What can hang from each mark:
z328: z157
z297: z432
z157: z328 z432
z461: z432 z834
z432: z157 z297 z461 z668
z668: z15 z432

Each row was made from one small tree. Brackets hold a mark, then the marks that hang from it, in the order of their numbers. Every link used is in the known rows. Write each row's tree.
Known rows:
{z328 {z157 {z432 {z461 z834} z668}}}: [ 3.664  5.607 -1.403  3.209  3.513  0.046  1.722  0.094  1.334  0.600
  0.288  1.085 -0.315 -1.893  1.526 -0.129  0.696  1.671  1.184 -1.217]
{z668 z15 {z432 z157 z297 {z461 z834}}}: [-1.339 -0.655  2.140 -0.652 -0.012  0.237  0.060  0.973  1.522 -0.662
  1.265  0.551  2.014  3.207  0.773 -0.288 -0.567 -8.826  1.476 -2.069]
{z668 z15 {z432 z461}}: [-2.691  5.033  1.851 -2.464  2.697  0.643 -2.040  1.991  0.561 -1.794
 -1.047 -0.284  1.579  5.500 -0.573  0.540  1.767 -2.508 -0.235  1.276]
{z432 {z157 z328} z297 {z461 z834}}: [-0.957 -5.014 -1.543  0.001 -4.965 -0.689  2.575 -0.553  0.664 -0.212
  0.801  0.211 -1.007 -0.530 -0.319  0.189  0.430 -1.296  0.197 -1.371]
{z432 z157 z297 {z461 z834} {z668 z15}}: [ 3.137 -0.997  2.308 -0.518 -3.848 -0.891  0.732  1.031  0.956  0.805
  2.222  1.389  0.992 -1.674  4.172 -0.185  0.707 -4.055  0.927 -1.354]
{z297 {z432 {z157 z328} z461 {z668 z15}}}: [-0.526 -2.390  0.585 -1.417 -0.956 -0.274 -0.776  1.021 -0.491  0.064
  0.975  1.387  2.342 -6.266  1.790  0.666  2.567  7.922  0.463  2.217]
{z328 {z157 {z432 z297 z668}}}: [ 2.336  5.894 -0.607  1.692  2.639  0.285 -0.486 -1.439 -1.876  1.076
  0.206 -0.661  0.128  0.554  0.890 -1.144 -1.318 -4.747  0.121  1.816]
{z461 {z432 z668} z834}: [ 3.244  2.110 -0.331  3.556  1.141 -0.742  0.170 -0.187  1.046  0.568
 -1.218 -0.049 -4.072  1.151 -0.637 -0.333 -4.385  2.432 -0.132 -5.578]
{z461 z432}: [-1.307  3.693 -0.136  0.136  1.240  0.431 -1.183 -1.164 -0.272 -0.809
 -2.093 -2.554 -2.282  3.041 -3.334 -0.346 -2.798 -1.430 -1.700 -2.276]
{z432 z157}: [-1.375 -1.593 -0.319 -2.724 -1.411  0.506 -0.567 -1.573 -0.630  1.203
 -0.887 -1.846 -0.074  2.547 -1.002 -0.518 -1.210 -1.082 -2.006  2.379]
{z297 {z432 z157 {z668 z15}}}: [ 0.988  0.198  2.253 -1.661  0.217  0.158 -2.276  0.079 -0.579  1.660
  0.724 -0.487  1.702 -4.554  1.314 -0.186 -0.604  2.157  0.188  2.540]
{z432 {z157 z328} z297 z461 {z668 z15}}: [-0.262 -2.791  1.177 -2.156 -3.712 -0.512  0.045  1.014 -0.779 -0.255
  1.431  2.033  1.842 -0.555  2.971  0.210  2.775  1.370 -0.193  1.693]
{z432 z461}: [-0.153  2.474 -0.356 -1.818 -1.837  0.351 -0.028  0.498 -0.500 -0.673
 -0.969 -1.567 -0.989  1.065 -0.637  0.377  2.763 -0.661 -1.852  2.086]
{z668 z15 {z432 z157}}: [-3.852  0.909  2.066 -3.560  2.905  0.945 -2.721  0.217  0.607 -0.084
 -0.577 -0.405  2.335  6.389 -0.894 -0.115 -2.099 -3.201 -0.071  1.854]
{z157 z432}: [-0.766  1.823 -0.180 -0.510  4.638  0.564 -1.157 -0.978 -0.435  0.300
 -1.490 -1.632 -1.310  2.279 -3.018  0.064 -1.316 -1.452 -1.146  2.016]
{z461 {z432 z157 z297}}: [-0.886 -2.137  0.218 -0.220 -1.502  0.678 -0.410 -2.366 -1.527  0.030
  0.121 -2.663 -0.291  1.790 -1.812 -1.281 -3.092 -8.035 -0.855 -2.634]
{z328 {z157 {z432 z461 z668}}}: [ 2.399  5.814 -1.105  1.482  3.876  0.344  0.139 -0.260 -0.295  0.124
 -0.050  0.228  1.213 -1.174  1.858 -0.318  3.099  1.467 -0.027  1.884]
{z328 {z157 z432}}: [-1.141  7.348 -1.156 -0.541  4.917  0.772 -0.910 -1.903 -0.596  0.742
 -1.503 -1.258  0.390  2.447 -1.714 -0.161 -1.719 -2.704 -0.232  2.634]

Write each row's tree:
[ 0.675  6.669 -1.235  1.471  4.007  0.325  1.636 -0.336  1.515  0.134
 -0.611 -0.307  0.179 -0.337 -0.732  0.347  0.079 -1.910  0.846 -0.861]  {z328 {z157 {z432 {z461 z834}}}}
[-2.322  4.595  2.335 -1.958  0.913  0.925 -1.983  1.563 -0.073 -1.884
 -0.161 -0.664  1.978  4.412 -0.149 -0.151  1.412 -8.409 -0.199  1.023]  {z668 z15 {z432 z297 z461}}
[-1.868 -0.632 -1.036  0.286  2.381  0.032 -0.095 -1.139 -1.070 -0.093
 -1.246 -0.966 -1.757  2.516 -3.203 -0.145 -2.194 -1.631 -0.429  2.159]  {z157 z328 {z432 z297}}
[ 3.137  1.408 -0.227  1.567 -0.827  0.231 -0.327  0.799 -1.047  0.049
  0.411 -1.114 -0.681 -6.286  0.844  0.206  3.560  3.767 -0.611  1.890]  {z297 {z432 z461 z668}}
[-0.785 -1.580  0.829 -1.312  0.155 -0.553 -1.689  0.270 -0.454  0.972
 -0.076  0.995  1.375 -3.893  0.564  0.008 -1.283  7.721  0.852  2.584]  {z297 {z432 {z157 z328} {z668 z15}}}
[ 1.237 -3.356 -0.242 -0.013 -4.099 -0.258  2.274 -0.578  0.418  0.474
  1.524 -0.682 -0.304 -0.721  0.601 -0.497  0.433 -6.775 -0.253 -1.787]  {z432 z157 z297 {z461 z834}}
[ 2.158 -2.191 -1.742  3.656  3.225 -0.733  1.566  1.275  1.304  0.037
 -0.193  2.156 -2.480 -1.311 -0.036  0.797  0.729  8.258  0.921 -1.515]  {z157 z328 {z432 {z461 z834} z668}}
[-4.815 -2.066  1.088 -2.409 -0.243  0.541 -0.904  0.775  0.031 -1.851
  0.462  0.546  3.074  4.110 -0.525 -0.080  1.478 -3.129  0.949  1.212]  {z668 z15 {z432 {z157 z328} z297 z461}}
[-0.151  1.251  0.737 -0.337  4.148 -0.218 -1.298  1.947  0.327 -0.735
 -0.648  2.518  0.672 -0.553  0.952  0.852  2.390  7.038  0.365  2.017]  {z157 z328 {z432 z461 {z668 z15}}}
[-1.530 -4.467 -2.226 -0.151 -2.772 -0.744  2.423 -0.209  1.808 -0.175
 -0.126  1.063 -1.131  0.306 -0.413  0.797  0.627  4.786  0.002 -1.048]  {z432 {z157 z328} {z461 z834}}
[ 4.088  1.316 -0.737  2.030 -2.027 -0.881  1.405  1.204  1.277  0.464
  0.244  1.056 -2.562 -0.966  1.759  0.318  1.551  3.623 -0.710 -1.288]  {z432 {z461 z834} z668}
[-1.187 -1.966  1.362 -0.729 -0.925 -0.377 -1.750 -0.559 -0.988 -0.142
 -0.020  1.281  0.323  1.410  0.691 -0.662 -3.022  0.371  0.896 -2.331]  {z461 {z432 {z157 z328} z297 {z668 z15}}}
[ 1.220 -2.898 -0.487  0.847 -1.309  0.010  1.334 -0.606  0.819  0.777
  0.949 -1.418  0.302 -6.324 -0.587  0.230  0.861  0.042  0.460 -1.058]  {z297 {z432 z157 {z461 z834}}}
[ 0.884 -0.254  2.820 -0.884 -0.653 -0.140 -1.837 -0.692 -1.037  0.174
  0.848  0.033  1.042  0.640  1.341 -1.217 -2.892 -5.399  0.124 -2.595]  {z461 {z432 z157 z297 {z668 z15}}}
[-0.937 -4.610 -1.707  1.006 -1.516 -0.540  1.767 -0.358  0.844  0.149
  0.248 -0.160 -0.284 -5.813 -1.467  0.810  0.451  5.764  1.084 -1.280]  {z297 {z432 {z157 z328} {z461 z834}}}
[-2.794 -3.693 -1.512 -0.832 -0.679  0.219 -0.436 -1.231 -1.003  0.626
 -0.423 -1.558 -0.126 -2.936 -2.911 -0.051 -1.215  5.302 -0.312  2.606]  {z297 {z432 {z157 z328}}}
[-1.486 -1.387 -0.782  0.654  1.573  0.415  0.585 -0.385 -1.391 -1.213
 -0.310 -0.644 -0.679  0.103 -1.999  0.355  2.108 -1.514 -0.153  1.854]  {z157 z328 {z432 z297 z461}}
[ 0.884 -5.808 -1.341  0.050 -5.227 -0.236  1.304 -0.165 -1.417 -0.045
  1.300  0.977  0.094 -1.192  2.049 -0.306  3.428  2.238 -0.645  1.501]  {z432 {z157 z328} z297 z461 z668}
[ 2.423  5.286  1.960  1.264  2.056 -0.591 -1.212  0.884  1.606  0.469
 -1.367  0.773 -2.358  1.757  0.288 -0.022 -5.088  1.345  0.196 -5.549]  {z461 {z432 {z668 z15}} z834}
[ 2.194 -6.029 -1.416  1.926 -5.036 -1.065  2.500  0.036  0.224  0.180
  1.504  1.771 -1.120 -1.802  2.143 -0.256  0.905  2.673  0.735 -1.525]  {z432 {z157 z328} z297 {z461 z834} z668}
[-2.288 -5.398 -1.592  1.561 -1.447 -0.192  1.800 -0.132  1.168 -1.342
  0.618  0.891 -0.388  3.114 -1.344 -0.156  0.103 -2.178  1.886 -2.249]  {z668 {z432 {z157 z328} z297 {z461 z834}}}
